Each row was made from one small tree. Brackets hold a mark, then the marks that hang from it, in alphabetical order. Every link used is in the known rows. Write each row's tree.
Known rows:
{S X}: [ 30.0  44.3  14.0 -14.9   0.5  -4.7 -25.7 -12.7  13.9  15.4  -8.5 -20.5
  18.0  -6.6 -24.5  52.1  -3.8  38.4  24.7  60.7 -50.5   8.6  -3.3  21.2
 -49.4 -20.9 -17.6 -44.9]
{F G}: [ 33.1  41.8  13.0  -9.7   8.7  -8.1 -28.6  -3.4   8.0  18.0 -16.6   5.9
   7.3  -2.4 -22.7  49.0  -1.7  25.4  38.4  53.7 -43.2   4.1   1.8  24.3
 -59.6 -21.9   4.9 -40.3]
{H {X S}}: [ 36.9  28.8   6.1  -8.1  -4.9  -9.0 -30.9   7.5  21.8  25.3  -3.4 -12.7
  13.0  -6.5 -26.1  30.1  -7.6  35.4  20.9  33.5 -52.2  -0.5 -16.5  15.8
 -28.5 -15.4  -3.0 -41.1]
{S {X H {J F} Y}}: [ 32.5  27.5   9.9   4.1  -4.6  -6.4   7.5   7.6   1.0   3.2 -26.9 -14.4
  23.3  17.8 -24.9  41.5  -6.4  34.3 -14.9  22.3 -42.3  12.1  31.0  10.8
 -23.3 -30.3 -20.5 -24.8]
{X H J S}: [ 21.4  11.0  -0.1 -10.4  10.4 -13.7 -13.7  24.4   5.5  11.8 -14.1 -27.6
  13.5  16.3 -19.7  35.5  -9.5  21.9  16.2  16.9 -45.1  -2.9  13.7   2.0
 -19.4 -27.6  -0.5   8.8]
{J {F {G {X H Y}}}}: [ 37.8  39.2   8.5  16.9   0.5  -7.0  -4.3  -3.9  -4.8   5.9 -31.6  38.0
  10.8  23.9 -24.8  41.7  -0.7  23.8  -6.5  26.4 -38.0   6.3  17.2  24.1
 -26.2 -29.5 -11.4 -54.8]
{H X}: [ 42.9  39.2  11.7  -8.5  -1.6  -6.4 -35.0  -6.9  20.0  24.0  -3.2   5.9
  13.9 -12.3 -29.9  34.5  -2.8  37.9  22.3  54.4 -48.1   4.3  -7.8  24.6
 -39.1 -13.7  -4.3 -47.4]
{Y {X {J F}}}: [ 21.6  34.7   6.1 -18.8 -13.5  -8.2  -4.1  -0.1   5.9  16.8 -24.3 -17.2
   8.6   0.4 -31.5  51.0  -9.8  30.8  13.3  36.5 -43.8   4.3  11.4   9.0
 -44.5 -29.7  -9.3 -28.7]
{J {F G} {X Y}}: [ 29.7  43.2  18.6  11.3  -3.8  -6.6  -2.4 -15.9  -4.4  11.4 -21.4  27.3
  17.2   3.5 -25.1  48.2  -4.3  37.6  12.5  33.4 -37.5  11.5   0.2  22.6
 -41.2 -25.8  -9.2 -56.6]
{G {F {J {X S}}}}: [ 17.8  30.4  17.2  -5.5  -0.1 -10.7 -12.3   2.5   7.0  14.0 -11.0 -20.2
   1.0   9.9 -25.1  41.2 -12.1  30.8  11.6  42.0 -50.8   3.2 -29.7   3.7
 -29.2 -28.5  -0.6 -16.6]
{F {G {X H S}} J}: [ 28.0  13.9  10.4  19.1  15.5 -15.0 -14.6  15.2   6.8   5.9 -20.9  -6.4
  -0.2  34.4 -18.9  36.5  -7.2   7.2   8.4  27.7 -49.0  -2.6  -1.0  10.2
  -2.7 -26.4   9.9 -33.4]
{G {F J} X}: [ 37.9  39.6  19.7  -1.8   0.3  -7.7 -15.6  -7.3  10.0   5.3 -15.5   0.7
  -7.9   9.6 -30.3  46.8  -6.1  22.4  -0.1  56.3 -52.5  -2.1 -15.0  13.1
 -47.8 -31.7   2.8 -48.2]
{G F}: [ 32.1  55.4  10.6 -26.2  -1.5  -4.6 -28.7  -4.4   6.5  21.4 -17.4   2.0
   3.5  -7.3 -27.9  47.4  -3.5  34.3  24.1  58.2 -48.2   4.3 -10.2  18.4
 -68.8 -26.3  -6.5 -21.8]
{X H {J {F G}} Y}: [ 34.8  25.8   8.7   9.5   3.3  -9.2   3.6  17.6  -4.3   3.6 -33.8  12.9
  13.8  19.6 -22.4  41.3  -3.1  20.4  -0.5  16.6 -34.8   5.6  37.3  12.1
 -33.8 -31.0   1.3 -16.3]
{X H J S Y}: [ 29.6   1.9   3.6  -0.4   2.8 -12.4  -2.2  27.9  11.8   0.6 -19.2 -18.6
  16.0  13.0 -19.6  39.1 -14.9  25.9  -0.1   4.2 -43.5  -5.8  23.8  -1.8
 -11.1 -29.4  -6.6 -17.6]
{G {X {J F}}}: [ 30.4  37.4  11.5   0.9  -0.8  -8.2  -1.4 -10.2  -2.3   5.2 -13.1  -5.4
   6.3   5.5 -31.1  46.4  -3.3  26.9   5.7  30.7 -50.2  -4.6   5.0  10.4
 -52.1 -36.5  -4.4 -36.9]
{X {J {F G}} S Y}: [ 27.6  20.6   9.4   7.9  -2.9  -9.8   7.9  19.4   0.8   8.2 -28.8 -16.0
  12.4   9.0 -21.1  44.1  -7.5  22.3   5.3  -3.3 -45.0  -4.8  13.3   0.9
 -50.1 -35.3   6.9 -35.3]
{H {X {J F} S Y}}: [ 38.8  16.1   8.0  10.3 -14.5  -8.6   2.8  17.1  14.7  12.0 -12.7 -15.3
  16.7   0.8 -28.4  29.6 -10.4  35.1 -10.9  -1.5 -50.4  -3.4   5.7   2.1
 -31.1 -26.4  -3.1 -43.8]
{X H {J F} S}: [ 17.2  23.7   0.0 -13.4   7.3 -10.8  -5.4  24.2  -3.9  22.3 -20.7 -28.7
  16.1  19.8 -22.3  36.7  -8.3  26.8   6.9   9.1 -45.7   2.0  15.1   4.0
 -32.6 -31.3  -4.2  17.4]
{S {X H J Y}}: [ 37.3  16.4  10.9   9.7  -2.3  -9.3   0.2   8.0  10.6  -9.1 -20.8 -13.4
  20.4  15.4 -21.8  41.1  -7.4  29.6  -5.6  32.0 -43.1   7.1  31.5   9.1
  -8.9 -26.6 -19.2 -38.4]

Which tree is each row?
[ 10.7  20.8  -6.3 -15.1  -8.6 -12.5  -0.8  22.6   1.3  21.4 -29.9 -27.7
   9.9  23.9 -25.3  38.2 -11.8  24.2   5.3  13.3 -43.3   6.1  11.4   2.2
  -8.1 -27.3 -13.9  -4.7]
{Y {X H {J F} S}}
[ 15.3  25.2   3.1  -6.0   7.4 -11.9 -21.3   2.7   0.3  20.1  -9.7  -4.6
  17.3  15.6 -20.9  35.2 -10.3  34.8  23.2  32.5 -44.0   7.8 -10.7  13.9
   2.7 -19.4 -18.2  -4.3]
{J {X H S}}
[ 34.7  31.9  17.0  15.2  -6.4  -6.8  10.2   0.9   2.7  -0.3 -27.7 -10.8
  15.0  10.2 -22.8  45.8   0.1  27.5   0.8  23.7 -45.4   8.4  20.8  12.0
 -48.6 -31.0  -6.2 -59.3]
{S {X {J {F G}} Y}}
[ 38.6  31.1  11.6  -1.4  -1.8  -5.6 -14.9  -2.0  12.6   4.1 -19.5  -2.1
  25.6   9.8 -22.4  45.4  -8.4  37.8   0.9  45.2 -43.6  12.6  18.4  19.8
 -13.9 -20.2 -26.8 -45.3]
{S {X H Y}}
[ 27.2  21.1  20.2   5.2  -7.2  -9.6  -0.5   4.5  12.3   3.1 -15.5  -9.7
   4.6   7.5 -25.5  44.5 -17.4  34.4  -6.0  28.7 -47.8   2.1 -20.4   1.1
 -23.1 -31.1  -4.7 -40.0]
{G {F {J {X S Y}}}}
[ 36.5  12.9  22.4  22.4  10.5 -12.8  -7.6   2.3   6.3  -3.7 -23.7  22.8
  11.6  23.4 -21.5  41.1 -10.4  23.8   4.6  40.0 -34.6  10.2  12.9  17.5
   3.3 -23.2   0.3 -44.1]
{F G {J {X H Y}}}
[ 29.9  25.0   5.7  -2.5  -6.6  -9.8  -8.7  16.8   9.0  24.3  -9.8 -25.0
  15.1   2.4 -27.7  27.7  -4.8  31.4   3.4  12.6 -52.6  -0.9  -3.5   5.3
 -36.6 -25.0   2.7 -19.6]
{H {X {J F} S}}
[ 42.0  18.7   9.1   2.5 -10.3  -8.0 -19.7   8.7  26.6  13.9  -8.1  -2.6
  18.7  -9.8 -26.2  31.9 -12.2  38.9   3.2  21.3 -50.4  -3.9  -8.4  11.1
 -23.7 -16.3  -8.3 -65.7]
{H {X S Y}}
[ 28.6  39.7  22.7  -6.0   1.3  -8.6 -16.5 -10.9   5.1  10.7 -12.5  -1.0
   2.0   5.7 -29.6  44.2  -8.3  33.6  12.3  63.1 -46.6   9.1 -21.0  12.8
 -38.9 -27.5  -1.2 -23.6]
{G {F {J X}}}
[ 38.5  13.6   9.4  -0.8   3.6 -10.0  -7.2  14.7   9.8  -2.7 -20.4   1.9
  16.6   7.6 -23.7  42.2  -9.8  28.9   2.8  26.9 -38.3  -0.1  35.7   8.2
 -22.6 -29.1  -7.0 -19.9]
{X H J Y}
[ 32.0  32.0   1.6   7.7  -9.2  -8.6  -7.5   8.8   6.1   4.1 -24.3  13.4
   4.4  24.7 -24.3  36.5  -8.5  25.0 -12.9  17.5 -50.1  -2.2  -4.9   7.8
  -9.1 -30.5 -20.6 -44.0]
{G F {X H S Y}}
[ 27.9  26.8   7.4   3.4   4.6 -11.8 -13.3  14.1   6.2  10.9 -21.9 -11.3
  -5.4  32.5 -24.2  36.8  -9.8  15.2  -7.6  31.9 -53.1  -1.5 -12.8   6.2
 -12.5 -30.3  -1.2 -19.5]
{G {F J} {X H S}}
[ 41.2  30.5  12.8  14.4 -12.5  -8.2   4.0  -2.3   6.8 -14.7 -21.4  14.1
  -3.6   6.7 -29.8  43.2  -4.9  23.4  -8.4  29.2 -48.7  -7.6   6.6   5.4
 -37.8 -37.3 -10.4 -68.1]
{G F {X J Y}}
[ 29.2  24.6   8.1  -2.6   5.6 -10.2 -12.2   6.8   5.7   2.5 -16.5 -24.8
  16.9  18.3 -21.4  39.4  -2.0  26.8  11.7  44.8 -45.6  10.4  20.2  12.9
 -15.0 -23.9 -13.3 -16.4]
{S {X H J}}
[ 20.0  37.9   0.3   7.6   6.8 -10.6 -11.8   6.3  -9.7  22.3 -26.7   8.0
   9.4  32.8 -20.4  34.0   0.9  16.9   9.2  16.6 -45.3   4.3  -2.7  17.6
 -20.8 -27.9  -5.5 -26.8]
{J {F {G {X H S}}}}
[ 33.6  17.0   3.8  23.0   2.9 -12.0  -8.7  11.9   5.9   0.0 -23.7  17.8
   7.7  28.0 -18.2  35.6  -6.0  16.2   3.5   9.9 -45.5  -3.2   7.8  13.2
   1.9 -25.1  -8.7 -61.6]
{F {G {X H S Y}}}
[ 21.1  16.3  19.3  10.3  12.4 -15.1 -13.3   3.1   8.4  11.3 -11.0 -16.3
   5.5  13.5 -20.3  43.8  -9.9  21.7  26.8  36.1 -46.2   3.5 -17.6   8.8
 -18.8 -23.2  11.3 -35.7]
{F G {J {X S}}}
[ 19.5  28.7   6.6   1.2  -2.4  -8.5  -0.5   1.4  -4.1  17.1 -20.1   5.5
  28.6  17.0 -23.8  38.0 -14.2  42.6  -4.1  12.1 -40.8  10.2   0.4  10.6
  -5.2 -25.7 -24.5 -16.2]
{J F {X H S Y}}
[ 33.6  21.2   6.4   8.4   6.6 -12.3 -12.7   1.5   1.8  -3.5 -13.5   4.6
   6.7  20.9 -25.0  37.2  -3.5  18.1   7.4  34.4 -44.1  -3.3  16.2  11.2
 -10.7 -29.3  -6.9 -26.7]
{G {X H J}}
[ 47.3  17.1  25.5  23.6   4.2  -9.7  -6.4  -5.1  16.4  -9.6 -19.2  15.1
   1.2   9.7 -25.3  52.3  -9.4  17.1  -0.2  39.1 -44.8  -6.1   6.7  14.4
 -32.3 -30.9   9.7 -88.3]
{F {G {X Y}} J}
[ 42.6   4.4   9.2  13.3 -10.1 -11.6  -5.5  18.2  24.3   1.5  -6.9 -15.8
  16.0  -3.5 -24.9  29.2 -11.3  30.9  -3.2   6.5 -50.0  -8.1   6.4   1.2
 -17.2 -22.8  -0.6 -54.9]
{H {X J S Y}}
[ 11.2  37.9   3.7   3.8   7.6 -11.5 -10.7   4.1 -13.9  26.0 -23.6   6.7
  16.2  30.3 -19.0  32.1  -0.9  27.3  20.6  21.0 -40.0  14.0  -6.8  18.3
 -11.2 -22.3  -9.7  -2.4]
{J {F G} {X H S}}
[ 51.6  12.8  14.5  14.1  -9.5  -9.1  -8.8   5.2  23.3  -2.8  -8.9   4.8
  13.6  -8.0 -28.8  32.0  -7.3  33.8  -0.3  27.2 -45.2  -4.0  16.2  10.9
 -27.5 -21.5  -1.4 -62.3]
{H {X J Y}}
[ 34.7  23.5   7.6  -5.2  -0.8  -7.5   2.0  13.5  -0.1   7.4 -26.4   2.0
  20.0  10.5 -26.8  44.5  -9.8  32.1  -7.5  16.8 -37.8   3.8  34.5   8.9
 -38.5 -33.6  -7.7  -8.7]
{X H {J F} Y}
[ 28.1  22.8  19.2  12.4  17.9 -13.1 -18.3   1.1   1.3   7.3 -19.7  12.7
   7.8  26.1 -21.1  38.2  -5.6  20.9  18.8  53.7 -36.6  14.3   5.0  21.0
  -3.6 -20.1   6.3 -17.8]
{F G {J {X H}}}
[ 36.3  23.0   7.9  16.2  -3.7  -9.1   8.5   2.2  -2.9  -5.3 -25.5  14.2
  14.5  19.8 -28.5  41.4  -6.5  26.3 -17.6  13.9 -42.0  -0.6  27.1   8.9
 -18.1 -35.8 -13.8 -36.5]
{G {X H {J F} Y}}
[ 20.9  52.4  14.6  -3.2   3.3  -7.3 -14.5 -19.5  -9.7  22.0 -16.6  19.7
  12.7   5.2 -25.6  44.7   0.6  33.7  30.2  47.5 -41.4  13.9  -9.2  26.0
 -47.0 -23.4  -6.7 -30.5]
{J {F G} X}
[ 17.0  24.5  -4.9 -21.8  -5.7 -11.7 -23.0  13.3  13.4  24.6 -24.2 -15.5
  13.3  14.2 -23.1  41.5 -13.9  27.1  19.8  34.7 -44.1   5.9  -1.5  11.5
  -2.5 -17.6 -20.0 -24.9]
{Y {X H S}}
[ 48.8  25.7  13.8  21.7  -9.4  -8.3   1.5   9.5   9.1   6.0 -22.5  16.6
  10.7   3.5 -28.2  29.9   0.2  25.7  -3.4  18.6 -40.7   3.6  17.8  14.4
 -41.0 -24.2   7.8 -61.5]
{H {X {J {F G}} Y}}
[ 20.4  33.2  12.6  -1.4  -8.8  -7.1   1.0  -9.2   1.1  17.4 -14.6  -3.5
  25.3  -1.9 -26.6  45.8 -14.6  47.1   4.2  14.9 -46.3   3.2 -11.1   9.0
 -31.5 -28.1 -19.3 -37.4]
{J F {X S Y}}
[ 26.3  13.0   2.2  -4.4  -0.3  -9.8   6.8  27.4   0.6  10.4 -26.8 -17.6
  21.6  16.5 -22.8  38.8 -13.3  30.0  -9.3  -3.8 -43.1  -1.2  24.7  -0.7
 -25.7 -34.1  -8.4  -1.5]
{X H {J F} S Y}
[ 24.5  11.1   1.4  21.2   9.7 -17.1  -5.9  19.9  -1.5  -2.7 -21.4  -5.1
  -0.3  37.2 -16.7  28.7   0.0   3.8  12.6  12.3 -47.0  -5.1   9.4   6.0
   0.5 -29.0   4.8 -30.3]
{F {G {X H J S}}}
[ 32.7   1.1   3.4  20.0  -0.6 -13.8   4.3  17.0   8.1 -12.4 -18.4  -4.5
  11.7  22.2 -21.7  35.0 -13.2  18.7 -11.2  -0.3 -48.4 -10.3  16.9  -1.7
   5.9 -33.2 -10.0 -42.4]
{G {X H J S Y}}
[ 20.1  47.6   8.4 -11.8   5.1  -7.0 -16.1 -14.1 -11.6  25.5 -16.0  15.2
  22.7  14.8 -27.1  40.4  -3.8  42.2  15.8  46.5 -36.6  16.4   1.1  24.4
 -22.3 -22.7 -20.1  -1.1]
{J F {X H}}
[ 33.5  36.1   8.4   5.2 -13.9  -6.5  -6.3  -0.8  10.8   1.3 -17.8   6.2
   1.8   7.7 -26.5  43.2  -9.4  28.5  -3.9  20.4 -55.1  -8.1 -17.0   5.2
 -35.3 -31.9 -16.5 -64.3]
{G F {X S Y}}
[ 29.1  32.4  13.4  -0.8  -1.4 -10.6 -12.5   4.3  12.2   8.3 -15.1 -19.2
  -5.5  13.9 -27.0  43.4  -9.5  20.1  -0.9  37.0 -58.7  -7.3 -25.9   3.4
 -36.2 -33.8   3.4 -38.7]
{G {F J} {X S}}
[ 29.7  17.9   3.1  -9.0   3.5  -8.9 -16.1  17.1  14.1  14.5 -19.0  -7.3
  21.0   6.6 -21.1  42.9 -14.8  33.9   4.5  16.5 -43.7  -1.0  11.9   9.9
 -18.9 -24.5 -13.6 -21.0]
{X H S Y}
[ 19.1  10.9  13.2  -0.9  13.3 -14.3 -15.0   9.3   6.5  13.0 -10.3 -18.6
  14.3  21.4 -21.3  39.1 -15.5  28.9  11.7  33.6 -44.5   7.3  -7.9   8.3
   6.0 -22.7  -3.7  -3.8]
{F {J {X H S}}}
[ 16.0   9.3  -5.2 -10.6  -5.8 -15.6  -9.0  24.2  11.2  11.1 -24.7 -27.7
   7.9  21.0 -22.1  34.9 -12.9  20.3  14.1  21.0 -45.1   1.7  11.6   1.6
   3.7 -23.6 -12.0 -13.8]
{Y {X H J S}}
[ 25.2  21.1  13.2   1.0  -4.6  -9.5  -7.0  -5.5  10.9   5.8  -8.8  -3.8
  21.7  -4.7 -24.0  45.7 -16.0  42.8  12.9  22.2 -47.1  -0.9 -11.9   8.6
 -19.2 -23.5 -17.7 -47.9]
{J {X S Y}}
[ 24.2  35.9   6.6  -6.2   2.1  -7.7  -4.3   4.6  -2.7  13.4 -22.3 -25.6
  21.1  21.5 -24.3  39.2  -0.7  30.6   2.6  36.7 -44.5  14.5  20.6  13.3
 -27.8 -27.5 -14.9  -3.3]
{S {X H {J F}}}
[ 28.1  39.5  12.1  14.1   1.8  -7.9  -4.6  -4.5 -10.3  10.2 -28.6  35.7
  19.9  21.0 -23.3  38.3  -2.6  33.9   5.0  30.1 -33.4  16.8  13.7  24.9
 -13.2 -23.2 -14.5 -33.2]
{J {F G} {X H Y}}
[ 31.5  25.9  12.7   3.9   0.9  -8.7 -12.9  -8.7   4.3   2.7 -15.6  24.4
  22.6   7.8 -24.9  41.8 -10.8  41.5   7.3  39.5 -35.5  10.0  10.2  20.4
  -2.3 -21.7 -22.9 -39.3]
{J {X H Y}}
[ 39.9  43.9  15.0  14.3  -4.3  -5.0  -2.3 -14.1   0.3   5.0 -26.3  27.8
   8.3   4.8 -27.5  49.8  -1.7  26.8   3.0  28.7 -45.2  -0.2   4.0  21.4
 -50.6 -31.1  -6.3 -80.0]
{J {F {G {X Y}}}}
[ 26.8  18.1   9.1  -7.2  -5.8  -7.9   7.0  16.7   6.6   9.7 -19.9 -26.2
  17.3  -1.9 -25.7  47.1 -14.3  33.8  -2.3  -0.4 -49.0  -6.4  12.1  -2.3
 -53.4 -36.6  -4.4 -22.7]
{X {J F} S Y}
[ 19.3  23.5  -0.8   6.9   2.9 -12.6   1.3  15.2  -6.4  10.8 -19.1 -16.8
  11.2  28.4 -24.9  34.6  -5.6  20.6  -3.3   5.3 -49.1  -3.5   7.3   3.5
 -14.8 -35.3  -7.7  -6.4]
{G {X H {J F} S}}
[ 14.2  42.3  10.4  -0.9   2.3  -9.6  -9.9  -5.6  -8.3  27.7 -17.7  -1.2
  12.8  11.7 -21.5  39.6  -1.6  31.8  26.1  25.9 -45.1   9.0 -17.7  17.0
 -38.6 -24.6  -4.9 -25.3]
{J {F G} {X S}}
[ 43.2  16.5  16.2  28.7  -1.4 -11.0   3.7  -1.6   7.6 -18.2 -19.2  17.3
   1.8  10.0 -23.9  45.1  -2.7  14.2   4.7  22.5 -44.5  -9.5  17.7   8.9
 -29.1 -33.1   2.0 -81.0]
{F {G {X J Y}}}
[ 38.0  22.8  17.2  11.8  -7.2  -8.7  -0.2   6.5  16.5  -1.3 -19.0  -9.7
  -2.0  12.2 -27.3  45.8 -14.3  23.4 -17.0  23.0 -53.2  -9.5 -14.9  -1.0
 -32.7 -35.2  -1.7 -61.3]
{G {F J} {X S Y}}
[ 31.5  34.7   4.4   5.5  -0.3 -10.9  -8.3   6.7  -2.9  -1.3 -20.3  12.6
  -3.2  28.7 -26.2  33.3   2.1  16.2  -0.6  37.9 -44.9   0.0   7.5  10.2
 -16.7 -32.0  -8.8 -20.4]
{G F {X H J}}
